Each row comes from the steps of one path. Every step used is in the known rows, and no mark comes twice. Write the path behind each row, first mark first.
Known rows:
e x g j: [ 1.17 -2.15  1.40 -0.46 -0.25 -0.46  0.52  1.94 -0.56 -0.05  1.80 -0.77
  0.78  0.19 -1.35 -1.27  0.72  1.22  0.18  0.59 -1.63 -0.95  0.18]
a x g j h: [ 0.13  0.36  0.54 -0.43 -1.07 -1.57 -0.85  0.30  0.63  0.90  1.73 -1.31
 -0.50 -0.03  1.53  0.15 -2.66  0.08  0.83 -1.03 -0.31 -1.64 -2.84]
n x: [ 0.59  0.36 -0.70  6.78  0.47  3.44 -0.77  2.68 -0.20  0.26 -2.16  1.37
  1.08  0.72 -3.06  0.20  0.47  0.68 -0.47 -4.18  2.32  0.61  1.81]
g j a x h: [ 0.44 -0.25  0.78 -0.32 -0.18 -0.82  0.20 -0.85 -0.02  0.18 -0.62 -1.35
 -2.06 -1.13  1.26 -0.28 -0.47 -2.05 -0.04  0.19  2.41 -0.39 -2.46]
a x g j: [ 0.44  0.56  0.65  1.14 -1.21 -1.28 -0.22  0.18  0.83  0.90  2.01 -1.55
 -0.24 -0.23  0.21 -0.19 -0.32  0.26  0.97 -0.15 -0.80 -1.33 -2.37]
x v j g: [-0.10  0.97 -0.53 -2.85  1.41 -0.19  3.30 -2.45  0.90 -4.03 -1.33  0.91
 -2.28  0.88  0.41 -0.43  1.33 -1.43 -0.19  1.00 -2.97  1.10  2.48]
n x v: [ 0.08  1.10  0.12  6.23  1.60  2.82  1.86  0.45  0.40  0.20 -2.15  2.32
  0.19  1.08 -4.15  0.87  0.31 -0.43 -1.03 -3.55  1.94 -0.24  2.90]
n x v j h: [-0.76  1.37  0.86  3.80  2.33  1.73  1.94  0.17  0.30 -2.72 -2.28  1.72
 -0.84  0.34 -1.44 -0.18 -2.02 -0.86 -0.84 -2.68  1.26  0.43  1.78]
e x g j v: [ 0.41 -1.98  1.63 -1.25 -0.09 -1.17 -0.30  0.38 -0.03 -0.05  1.69 -0.23
  0.42 -0.57 -0.07 -0.73  0.75  1.12  0.03  2.11 -2.51 -0.95 -0.31]
n x v j: [-0.53  1.38  0.89  5.22  2.23  2.02  2.56  0.16  0.55 -2.53 -2.07  1.40
 -0.58  0.19 -2.56 -0.35  0.29 -0.83 -0.75 -1.77  0.81  0.83  2.36]
v x g: [-0.16  0.54  2.75 -0.17  0.03  1.04 -2.45  0.42  1.22  0.78  0.04 -0.30
 -1.25  0.21 -2.87  0.62  0.75  1.21  0.88 -1.33  1.61 -0.10  0.65]
g j a: [ 1.05 -1.09 -0.93 -0.61 -0.67  0.04 -0.09 -0.80 -0.06 -0.21  0.22 -0.12
 -1.59 -1.40  2.75 -1.21  0.57 -0.59  0.00 -0.04  2.07  0.92 -1.06]
v j: [ 0.09  0.19 -1.48 -1.62  0.56  1.38  1.16  0.13 -0.95 -4.22 -1.35 -0.98
 -0.38 -0.79  1.87 -3.01  0.81  0.33 -0.04 -0.61 -0.76  2.68  1.74]
g j a x: [ 0.60 -0.55  0.61  0.67 -0.87 -0.88 -0.92 -0.95  0.86  0.24  0.02 -0.51
 -1.35 -1.10  2.37 -0.82  0.18 -1.29  0.20  0.49  2.09  0.07 -2.73]
g j: [ 1.35 -0.88 -2.52 -0.76 -0.42  0.23  1.01  0.34 -2.59  0.46  0.54 -0.77
  0.89 -0.27  1.27 -2.69  0.03 -0.12 -0.20 -0.63  0.02  1.16 -0.16]
x g j: [ 1.09 -0.13 -1.54 -1.15 -0.96 -0.71  1.36  0.40 -0.50  0.48  3.07 -1.17
 -0.88 -0.82  0.92 -0.96  0.08  1.44  0.88 -0.27 -1.21 -0.25 -0.28]
e x: [ 1.02 -2.31  0.45  0.31  0.16  2.37 -0.67  2.29 -1.22 -0.15 -1.80  0.23
  2.16  1.31 -2.41 -1.37  1.26  0.69 -0.90 -1.82  0.31  0.03  2.58]
g j e x v: [-0.05 -0.93 -2.23 -0.81 -0.13 -1.46  1.28  0.44 -2.32  1.43  0.10  0.37
  2.90  0.99  0.72  1.45 -0.52 -1.39 -0.29  2.09  0.02 -0.33 -0.54]
a j v x g: [-1.58  2.02  1.69 -1.56 -0.10 -1.48  0.37 -2.12  2.03  1.38  1.43 -0.69
 -1.90 -1.04  0.10 -1.00  0.37  0.24 -0.23  2.40 -1.55  0.67 -1.44]
j v x g: [-1.21  0.97  2.02 -1.72  0.29  0.12 -3.68 -2.55  1.95  0.59 -0.54  1.15
 -1.75 -1.18  0.05  1.39  0.81  1.08  0.21  1.28 -0.14 -0.04 -0.02]

Which path is each row?
[-1.44  1.83 -0.12  0.28  0.45 -0.50  1.13 -1.70  0.94 -1.27 -1.72  0.00
  0.58  0.76  0.49  1.64 -0.44 -2.05 -0.18  0.82  0.03 -0.25 -0.05] | a x v j e
[ 0.84 -2.16  1.34 -1.79 -0.22 -0.73 -0.06  2.05 -0.73 -0.15  1.55 -0.57
  0.50  0.28 -0.01 -0.94 -1.68  1.05  0.09 -0.37 -1.15 -1.28 -0.30] | e x g j h
[ 0.10  0.13  2.94 -0.37  0.11 -0.61 -1.73  0.21  0.32  1.12  1.32 -1.14
 -1.18 -0.36 -1.88 -0.34  0.21  0.61  1.15  0.52  0.92 -0.15 -1.21] | v x g j
[-0.45 -0.37 -2.32 -0.20 -1.34  0.40 -1.60  2.49 -0.11  1.29 -0.11  0.69
  3.10  1.37 -0.41  4.52  0.35  1.05  0.32 -0.10  0.41 -0.91  0.85] | j e x g
[ 0.35 -0.43 -2.21 -1.98 -0.11 -0.82 -0.36 -2.11 -1.77  0.44  0.33  0.28
  0.26 -1.48  3.27 -1.74  0.09 -0.22 -0.43  1.76 -1.27  1.07 -0.87] | g j v
[-0.43 -0.71 -3.05  0.12 -1.00  1.35 -1.95  2.57 -1.31  1.28 -1.97  1.20
  4.08  1.89 -0.32  3.52  0.32  0.18 -0.29 -0.45  1.50  0.07  1.38] | j e x
[ 0.81 -0.29 -0.32 -1.06 -1.17 -0.80  0.60 -0.49  1.60 -0.17  2.70 -0.69
 -2.77 -1.63  1.83  0.25  0.56  1.11  0.90  0.03  0.32 -0.37 -1.06] | x g j a
[ 0.25 -1.46 -2.71 -0.41 -0.77 -0.95 -0.37  1.81 -2.82  1.48  0.15 -0.29
  3.65  0.76  1.45  1.11 -0.37 -0.62  0.04  1.59  0.38  0.19 -1.14] | g j e x
[-1.03  0.89 -1.88 -0.35 -1.41 -1.18  1.97  1.94  0.35  1.87  1.66 -1.13
  1.93  0.84 -0.28  1.41 -0.02  0.17 -0.07  1.40 -1.01  0.05 -0.70] | a j e x g
[-1.15  0.54  1.42 -1.37  0.64  1.02 -4.02 -2.58  0.69  0.59 -2.36  1.59
 -0.60 -0.64  0.11  0.57  0.82  0.19 -0.41  0.84  0.88  0.82  0.44] | j v x
[-0.79  1.34 -1.79 -1.66 -0.39 -0.35  1.82 -2.05  0.51  0.92  0.39 -0.41
 -0.54 -0.86  1.74 -1.99  0.39 -0.01 -1.14  1.15 -1.88  1.46 -0.07] | a j v
[ 0.91 -1.80  1.28 -0.18 -0.28  1.12 -0.26  2.11  0.35 -0.26  0.51 -0.11
  0.69  0.73 -2.41 -0.24  1.17  1.69 -0.08 -1.12 -1.03 -1.14  1.95] | e x g
[-0.31 -0.17  0.85 -1.58  0.49 -1.32 -2.11 -2.25 -1.21  0.85 -0.19  0.09
 -0.18 -1.29  1.94 -1.36  0.12 -0.65 -0.04  2.66 -0.14  0.91 -1.83] | g j v x
[-0.54  1.44  1.44 -0.39  0.73 -0.95  1.37 -2.00  1.88 -2.53 -1.52  0.09
 -1.39  1.12 -0.18  0.32  0.49 -2.12  0.16  0.97 -2.14 -0.28 -0.07] | a x v j g
[-0.67  0.90 -0.79 -3.95  1.88  0.73  3.13 -2.34 -0.50 -3.52 -1.60  0.78
 -1.76 -0.01  1.55 -1.55 -2.35 -1.13 -0.98 -1.45 -0.25  0.88  2.66] | x v j h
[-0.18  0.04  2.81 -1.79  0.19 -0.84 -2.42  0.28  0.07  0.97  1.12 -0.83
 -1.41 -0.21 -0.46 -0.08 -2.18  0.46  1.13 -0.44  1.48 -0.50 -1.74] | v x g j h
[-0.28  0.81  0.86  0.20 -0.90 -1.96 -0.92 -1.31  1.38  0.91  1.83 -0.92
 -0.70 -0.90  1.51  0.29 -0.23  0.15  0.77  1.37 -1.56 -1.40 -2.88] | a x g j v
[ 0.62  0.47  0.14  6.08  0.02  0.58  0.46  2.38  0.28  0.53  1.36  0.09
 -0.05 -0.33 -2.01  0.30  0.09  1.22  0.60 -1.82  0.43 -0.38 -0.45] | n x g j
[-0.80 -0.33 -2.43 -0.34 -0.01  0.91  0.15  0.78 -0.88  1.32 -1.87  1.81
  3.28  2.21 -1.23  4.13  0.14 -0.72 -0.80  0.08  1.21 -0.75  2.29] | j e x v
